Every row comes from one small tree of marks. Brackets hold a mark, then the marks that hang from it, in alphabetical order. Every link used is in the known rows. Which tree was each row made from?
Known rows
[Z H N]: -3.470 0.498 2.303 -0.369 -2.561 1.397 -1.093 -1.321 1.147 -0.962 -1.311
 1.147 0.519 2.045 0.214 0.924 -1.203 2.960 -0.861 -0.839 -1.622 -1.424
 -1.534 1.401 -1.009 -1.375 4.265 -1.729
[K [T H L N]]: 0.387 0.384 1.434 -3.359 -1.151 0.392 0.485 0.960 0.600 0.898 -0.386
 1.835 -0.380 3.959 1.547 -0.915 -0.800 0.360 -1.020 0.377 -0.408 -0.448
 -0.295 -1.024 -2.292 0.723 2.710 -0.081
[T L]: 0.772 -0.752 0.520 -2.209 0.543 1.257 -0.346 0.089 0.234 0.921 -1.011
 -0.056 -1.156 1.281 -0.023 -0.481 0.173 -0.406 -1.784 -0.004 1.150
 0.870 1.858 -0.042 -1.394 0.879 1.815 -0.318
[Y V]: 0.296 -0.469 2.861 0.084 -1.978 0.083 1.160 -0.222 -0.899 1.276 -0.056
 0.264 -0.356 -1.535 -0.949 1.014 -0.580 -0.475 -2.240 -1.766 1.355
 1.724 -0.948 0.582 -1.243 0.932 1.935 -0.672
[H [V L N]]: 0.622 0.015 1.119 -3.723 -1.042 0.291 -0.888 -0.919 -0.488 0.422 2.722
 0.821 -1.692 -0.427 -1.671 0.888 -0.844 1.045 -1.960 -2.933 -0.630
 -0.443 -1.839 -0.591 -0.595 3.108 0.508 -0.300
[D [T N [P V]]]: 0.165 -0.133 1.973 -2.291 -1.823 -1.414 2.050 -0.411 -3.209 2.522 -1.397
 2.085 0.126 0.187 1.521 0.711 1.818 -0.401 -0.607 2.001 -0.022 0.820
 -0.422 1.127 -2.000 0.189 1.102 -1.189
[D [T H L [P V]]]: 0.119 0.460 1.888 -2.629 -1.051 -1.481 3.000 0.385 -3.405 0.791 -1.844
 0.577 -2.677 1.866 1.513 -0.014 2.579 -0.848 -0.526 0.722 0.168 1.390
 0.466 -0.330 -2.040 0.552 1.567 -0.870
[T L N [P V]]: 1.966 1.277 1.357 -4.923 -1.467 0.469 2.008 -0.671 -3.507 3.005 -0.294
 4.510 -0.583 -0.291 2.204 -2.616 1.636 -0.304 -1.540 1.744 1.117 2.056
 3.736 1.408 -2.744 0.116 2.755 -0.269
[Z H [P [V L]]]: -0.995 -1.522 1.825 0.828 -2.445 -1.042 1.152 -1.951 0.700 0.839 -1.126
 0.656 -0.050 -1.122 0.278 -0.082 0.166 1.989 -1.629 -1.799 -1.954
 -1.652 -1.723 0.214 -1.006 -0.010 3.349 -2.363
[D [T L P]]: 0.150 -0.763 0.693 -1.588 -0.338 -1.381 1.396 -0.410 -1.763 1.007 -2.155
 0.481 -1.203 1.127 0.828 0.417 1.973 -0.738 -1.083 1.445 0.514 1.434
 0.731 0.441 -2.383 0.147 0.906 -0.970
[D [T L N [P V]]]: 0.803 -0.064 2.121 -3.761 -1.245 -0.558 1.971 -0.389 -3.447 2.862 -1.633
 2.016 -0.947 0.977 1.879 0.183 2.191 -0.932 -1.053 2.174 0.652 1.398
 1.260 0.929 -3.091 0.457 1.411 -0.606
[T N P]: 0.236 1.526 0.387 -2.058 -1.481 -0.876 0.716 -1.242 -1.843 1.591 -0.339
 4.791 1.313 -0.387 1.292 -2.130 0.694 0.385 -0.366 1.533 0.074 1.289
 1.192 1.690 -0.959 -0.834 2.314 -1.089
[Z H L N [P V]]: -2.646 0.100 2.838 0.713 -3.151 0.546 1.006 -4.097 1.842 -1.578 -2.289
 2.692 0.411 0.663 -1.368 0.848 -1.018 4.396 -1.746 -2.502 -3.518 -1.677
 -1.121 2.257 -2.772 -2.441 6.672 -2.461
[P [V H L N]]: 1.267 -0.971 0.075 -5.131 -3.524 1.295 1.414 0.450 -1.208 0.617 1.638
 -0.924 -2.399 -2.650 -0.458 1.739 0.724 2.092 -1.845 -1.738 -1.914
 -3.575 -1.251 -0.941 -0.847 2.834 0.374 -1.456
[K T]: 0.017 -2.114 -0.474 0.320 -1.324 -0.832 0.468 0.872 2.276 0.247 -0.430
 -0.016 1.507 1.064 0.032 0.925 -1.662 1.225 -1.903 0.261 -0.683 -1.164
 -2.023 -0.685 -1.152 0.439 1.242 -0.862
[Z H N P]: -3.197 -0.073 1.446 1.751 -1.955 -0.595 -0.862 -3.467 3.061 -0.810
 -1.894 2.079 2.180 0.232 -0.461 -0.247 -0.925 3.161 -1.372 -1.322
 -3.077 -1.230 -1.969 1.365 -1.016 -2.383 5.531 -1.396
[Y [V N]]: 0.633 -0.459 2.228 -1.655 -2.635 0.355 0.482 -1.254 -0.991 1.848 0.767
 0.548 -0.387 -1.496 -0.935 1.313 -0.502 0.407 -2.493 -2.167 0.202 0.666
 -1.185 0.841 -1.132 1.635 1.703 -0.748
[Q [V L N]]: 0.410 -0.583 0.022 -1.582 -0.585 0.847 0.077 0.408 -1.331 0.371 2.465
 0.797 1.316 -0.807 -1.453 1.502 -1.529 0.510 -1.358 -2.485 -1.636
 -1.591 0.280 -0.815 -1.464 2.367 1.201 -0.553
[K [T H L N [P V]]]: 1.016 0.833 0.977 -3.642 -2.218 -0.844 2.552 0.756 -1.208 1.196 -0.181
 3.287 -0.532 2.226 2.361 -1.841 0.112 0.682 -1.276 0.911 -0.521 0.319
 0.590 -0.520 -2.689 0.255 2.838 -0.250
[K [T L P]]: 0.788 -1.357 -1.161 -0.932 -1.153 -1.409 1.405 0.312 1.144 0.157 -0.804
 1.556 0.618 0.900 0.999 -0.840 -0.504 1.000 -2.276 0.880 -0.176 0.302
 0.520 -0.332 -2.474 -0.065 1.699 -0.608
[V L]: 0.872 -1.051 0.680 -2.013 -0.755 0.512 -0.118 0.688 1.074 -0.014 -0.196
 0.259 -0.888 -0.965 -1.144 0.848 -0.165 1.052 -0.901 -1.648 -0.752
 -1.588 0.046 -0.431 -0.470 1.865 0.483 -0.824
[T H N [P [V L]]]: 0.706 3.182 2.361 -4.526 -2.810 -0.868 3.049 0.196 -3.935 1.084 0.361
 5.013 -1.528 0.079 1.961 -2.532 1.742 0.548 0.533 -0.268 -0.880 0.506
 1.052 0.355 -0.740 0.419 2.845 -0.849
[V H L]: 0.065 -0.362 -0.445 -3.146 -2.248 1.154 -0.043 0.928 1.005 -2.107 0.600
 -1.293 -2.800 -1.837 -1.142 1.159 0.413 1.550 -0.676 -1.640 -1.387
 -3.355 -1.371 -1.770 -0.928 1.825 0.178 -1.776

Write each row's tree
0.273 0.439 1.580 -3.558 -1.460 -1.407 2.689 -0.119 -3.464 1.109 -1.426
 0.682 -2.735 1.890 1.461 0.121 2.621 -0.389 -0.642 0.453 -0.410 0.851
 0.353 -0.168 -1.966 0.890 1.469 -0.872
[D [T H L [P [V N]]]]
-2.293 -0.380 1.864 2.121 -1.271 -1.642 -0.411 -3.117 0.868 -0.098
 -0.261 1.051 0.206 0.541 -0.378 -0.812 -0.716 1.153 -1.709 -1.836
 -0.880 0.453 -3.176 0.142 -0.686 -0.591 3.750 -2.130
[Z [H V] P]
0.190 -0.907 0.455 -2.560 -2.488 -1.589 2.237 -0.224 -2.344 0.756 -0.828
 0.049 -1.473 -1.049 0.596 1.686 2.024 0.658 -1.029 0.592 -1.176 -0.875
 -1.290 0.042 -1.797 0.995 0.093 -1.666
[D [T [P [V H L N]]]]
0.665 1.836 0.431 -3.452 -2.785 -1.715 3.234 -0.037 -2.985 -0.280 0.526
 2.770 -2.276 -0.717 0.886 -1.589 1.753 1.501 -0.261 -1.654 -1.727
 -0.288 0.282 -0.231 0.110 0.982 2.039 -1.217
[T H [P [V L N]]]
-0.250 0.961 3.283 -4.031 -0.327 0.444 0.441 0.263 -2.283 1.743 -1.737
 0.743 -2.193 4.145 1.326 0.393 1.585 -1.327 0.203 0.998 0.299 0.726
 -0.049 -0.275 -2.177 0.957 1.886 -0.438
[D [T H L N]]
-1.174 0.158 0.618 1.045 -0.601 -0.129 -0.177 -3.921 3.820 -2.041 -2.058
 3.154 1.889 -0.452 -3.289 0.310 -1.229 3.230 -1.651 -2.179 -3.274
 -0.552 -0.098 1.908 -1.956 -2.368 5.609 -0.760
[Z L N P]
1.156 -0.287 -0.127 -1.439 -2.078 -1.427 2.861 0.053 -1.913 0.574 -0.070
 2.278 -0.365 -2.831 0.322 -0.772 1.135 1.067 -1.449 -0.292 -0.343 0.333
 0.969 0.598 -0.720 0.472 1.230 -1.237
[T [P [V L]]]
0.963 1.193 1.041 -2.848 -2.331 -0.731 2.210 -0.766 -3.221 2.594 0.040
 4.641 0.956 -1.463 1.756 -1.798 1.027 0.396 -0.901 1.488 0.174 1.255
 1.282 1.673 -1.149 -0.318 2.346 -1.034
[T N [P V]]
0.131 2.988 1.209 -2.961 -0.187 -1.295 1.837 -0.494 -3.009 -1.171 0.543
 2.889 -3.512 2.003 0.798 -3.345 1.316 -0.672 -0.795 -1.267 1.062 3.423
 1.448 -0.788 -1.254 0.371 2.955 -0.177
[T [H V] L P]
0.429 -1.122 0.800 -2.174 -2.022 -1.808 2.241 -0.354 -2.363 1.432 -1.107
 0.562 -0.792 -0.812 0.563 1.652 1.929 0.467 -1.064 0.500 -0.957 -0.299
 -0.760 0.501 -1.662 1.046 0.173 -1.382
[D [T [P [V L N]]]]
1.242 1.615 0.660 -4.188 -0.642 0.237 0.519 -1.236 -2.139 2.017 -0.678
 4.745 -0.278 0.765 1.826 -2.967 1.267 -0.349 -1.057 1.770 1.016 2.142
 3.689 1.466 -2.521 -0.385 2.770 -0.353
[T L N P]
1.823 -1.437 0.828 -4.341 -2.455 0.899 1.332 0.317 -1.142 2.149 1.137
 0.133 -1.137 -2.017 -0.451 1.534 0.311 1.720 -2.028 -1.781 -1.510
 -2.402 -0.293 0.020 -0.509 2.903 0.595 -0.798
[P [V L N]]
-0.177 -0.532 0.217 -0.926 -2.042 -0.327 1.099 -1.740 2.648 -0.535
 -0.289 1.489 1.284 -3.939 -1.843 0.365 -0.052 2.632 -2.167 -1.736
 -3.383 -2.038 -1.125 0.003 -1.164 -0.534 3.800 0.270
[Z N [P [V H L]]]
0.761 -1.676 -1.236 -0.913 -2.616 -1.981 2.289 0.223 0.314 0.834 0.145
 1.607 1.440 -0.588 0.888 0.158 -0.640 1.940 -2.342 0.442 -1.309 -0.881
 -1.201 0.003 -1.517 0.312 1.311 -1.054
[K [T [P [V N]]]]
0.465 -0.837 -0.286 -3.843 -3.243 0.979 1.357 0.038 -1.560 1.031 1.313
 -1.083 -1.523 -1.866 0.013 1.261 0.571 1.561 -1.932 -0.738 -1.229
 -2.452 -1.769 -0.516 -0.349 1.808 1.097 -1.620
[P [V H N]]
0.260 -0.138 0.722 -2.863 -1.005 -0.326 0.584 0.572 0.631 -0.128 0.834
 0.457 -1.398 3.415 0.411 -0.259 -1.194 0.645 -1.858 -1.209 -0.568
 -0.207 -1.548 -1.702 -1.884 1.609 2.068 -0.006
[K [T [H [V N]] L]]
-0.622 1.992 2.978 -3.191 -1.507 -1.749 1.607 -0.335 -3.450 0.631 -0.385
 2.686 -1.927 2.039 1.039 -0.113 1.662 -0.613 0.438 0.209 -0.356 1.270
 -1.401 -0.101 -1.734 0.816 1.369 -0.802
[D [T [H [V L]] N P]]
-0.728 1.340 3.845 -3.427 -1.020 -0.409 0.575 0.244 -2.535 1.078 -0.271
 1.064 -2.030 2.954 0.479 1.086 0.946 -0.940 0.364 -0.306 -0.192 0.421
 -2.273 -0.624 -1.512 1.628 1.224 -0.556
[D [T [H [V L]] N]]
0.620 -1.211 0.709 0.981 -0.887 -0.794 1.873 -2.722 1.126 -0.140 -1.577
 1.628 0.250 -1.135 -2.188 0.160 -0.155 1.751 -2.001 -1.839 -1.690
 -0.205 -0.221 1.089 -1.589 -0.667 3.865 -1.831
[Z L [P V]]
-3.042 1.111 3.426 -1.741 -2.666 1.435 -1.092 -1.264 0.557 -1.444 0.404
 1.488 -0.927 1.483 -0.509 1.110 -1.612 2.876 -1.257 -2.440 -1.411
 -0.972 -2.267 0.618 -1.577 0.020 3.746 -1.164
[Z [H [V L]] N]
0.987 0.035 -1.177 -3.251 -3.219 -1.019 2.423 -0.487 -1.995 -0.032 0.837
 1.690 -1.321 -3.202 0.406 -0.414 1.449 1.920 -1.496 -0.588 -1.480
 -1.222 0.115 0.150 -0.854 0.935 0.911 -1.699
[T [P [V H L N]]]
-1.066 0.641 1.288 -0.620 -1.101 -2.494 2.067 -0.032 -2.235 -0.238
 -1.877 0.789 -1.378 1.773 0.831 0.270 1.971 -0.358 0.295 0.599 -0.558
 0.916 -1.330 -0.101 -0.742 -0.129 1.268 -1.435
[D [T H P]]
1.114 1.993 0.507 -4.632 -1.668 -0.748 3.011 -0.287 -3.582 0.443 -0.005
 2.593 -3.171 0.952 1.664 -2.642 2.198 0.423 -1.047 -0.761 -0.346 1.293
 2.371 -0.147 -1.137 0.728 2.873 -0.572
[T H L [P [V N]]]
1.166 -1.381 -1.437 -2.738 -2.516 -0.962 2.149 0.320 0.110 0.402 0.138
 1.009 -0.326 -0.067 1.281 -0.287 -0.033 1.617 -2.692 0.615 -0.891
 -0.946 -0.038 -0.670 -2.752 0.659 1.496 -0.842
[K [T L [P [V H N]]]]
-0.523 -0.002 2.275 -2.440 -0.039 -0.251 0.865 0.599 -1.552 0.565 -2.058
 -0.950 -2.600 3.541 0.608 0.876 1.569 -1.102 -0.244 0.191 0.212 0.647
 -0.439 -0.803 -1.639 0.969 1.424 -0.650
[D [T H L]]
-0.354 1.168 1.736 -3.230 -0.670 -1.723 1.574 -0.677 -3.168 0.178 -0.640
 1.044 -2.990 2.643 0.850 -0.179 1.972 -0.770 -0.617 -0.153 0.006 1.857
 -0.410 -0.453 -2.028 0.945 1.445 -0.609
[D [T [H [V N]] L P]]
-1.029 0.871 3.080 -2.579 -1.016 -0.404 0.591 0.209 -2.086 1.471 -1.524
 0.809 -1.061 3.341 0.970 0.933 1.255 -0.806 0.679 0.845 -0.375 0.092
 -1.714 -0.069 -1.097 0.636 1.606 -0.948
[D [T H N]]
1.397 -0.592 2.564 -2.946 -2.905 0.632 0.539 -0.712 -0.627 1.428 1.109
 0.686 -1.333 -2.219 -1.289 1.752 -0.374 0.842 -2.402 -3.232 -0.511
 -0.477 -0.710 0.425 -1.615 2.673 1.025 -0.566
[Y [V L N]]
0.364 -1.364 -0.519 0.736 -1.351 -1.375 1.553 -1.408 1.043 0.681 -0.411
 0.083 0.735 -3.135 -0.941 -0.409 0.550 0.766 -2.047 -0.706 -1.392
 -0.768 -1.664 -0.504 -0.298 -0.117 2.528 -1.076
[Z [P [V H]]]
-0.365 1.795 1.867 -3.444 -1.047 -0.145 0.140 -0.011 -1.245 -0.837 1.788
 0.880 -2.895 1.754 -0.860 -0.317 -0.136 0.601 -0.313 -3.216 -0.955
 -0.184 -2.032 -1.367 0.406 2.313 1.717 -0.447
[T [H [V L N]]]
0.784 0.028 -0.716 -1.952 -2.804 -1.146 2.890 0.155 -1.884 -0.459 0.278
 1.517 -1.253 -3.330 0.361 -0.622 1.374 1.329 -1.328 -0.285 -0.642
 -0.503 0.260 -0.077 -0.946 0.460 1.082 -1.676
[T [P [V H L]]]
-0.811 1.961 1.680 -2.549 -0.842 -0.357 0.113 -0.360 -1.517 -0.555 1.554
 0.835 -2.250 2.319 -0.603 -0.655 -0.311 0.259 -0.425 -2.433 -0.525
 0.608 -2.367 -1.062 0.713 1.547 2.203 -0.612
[T [H [V N]]]
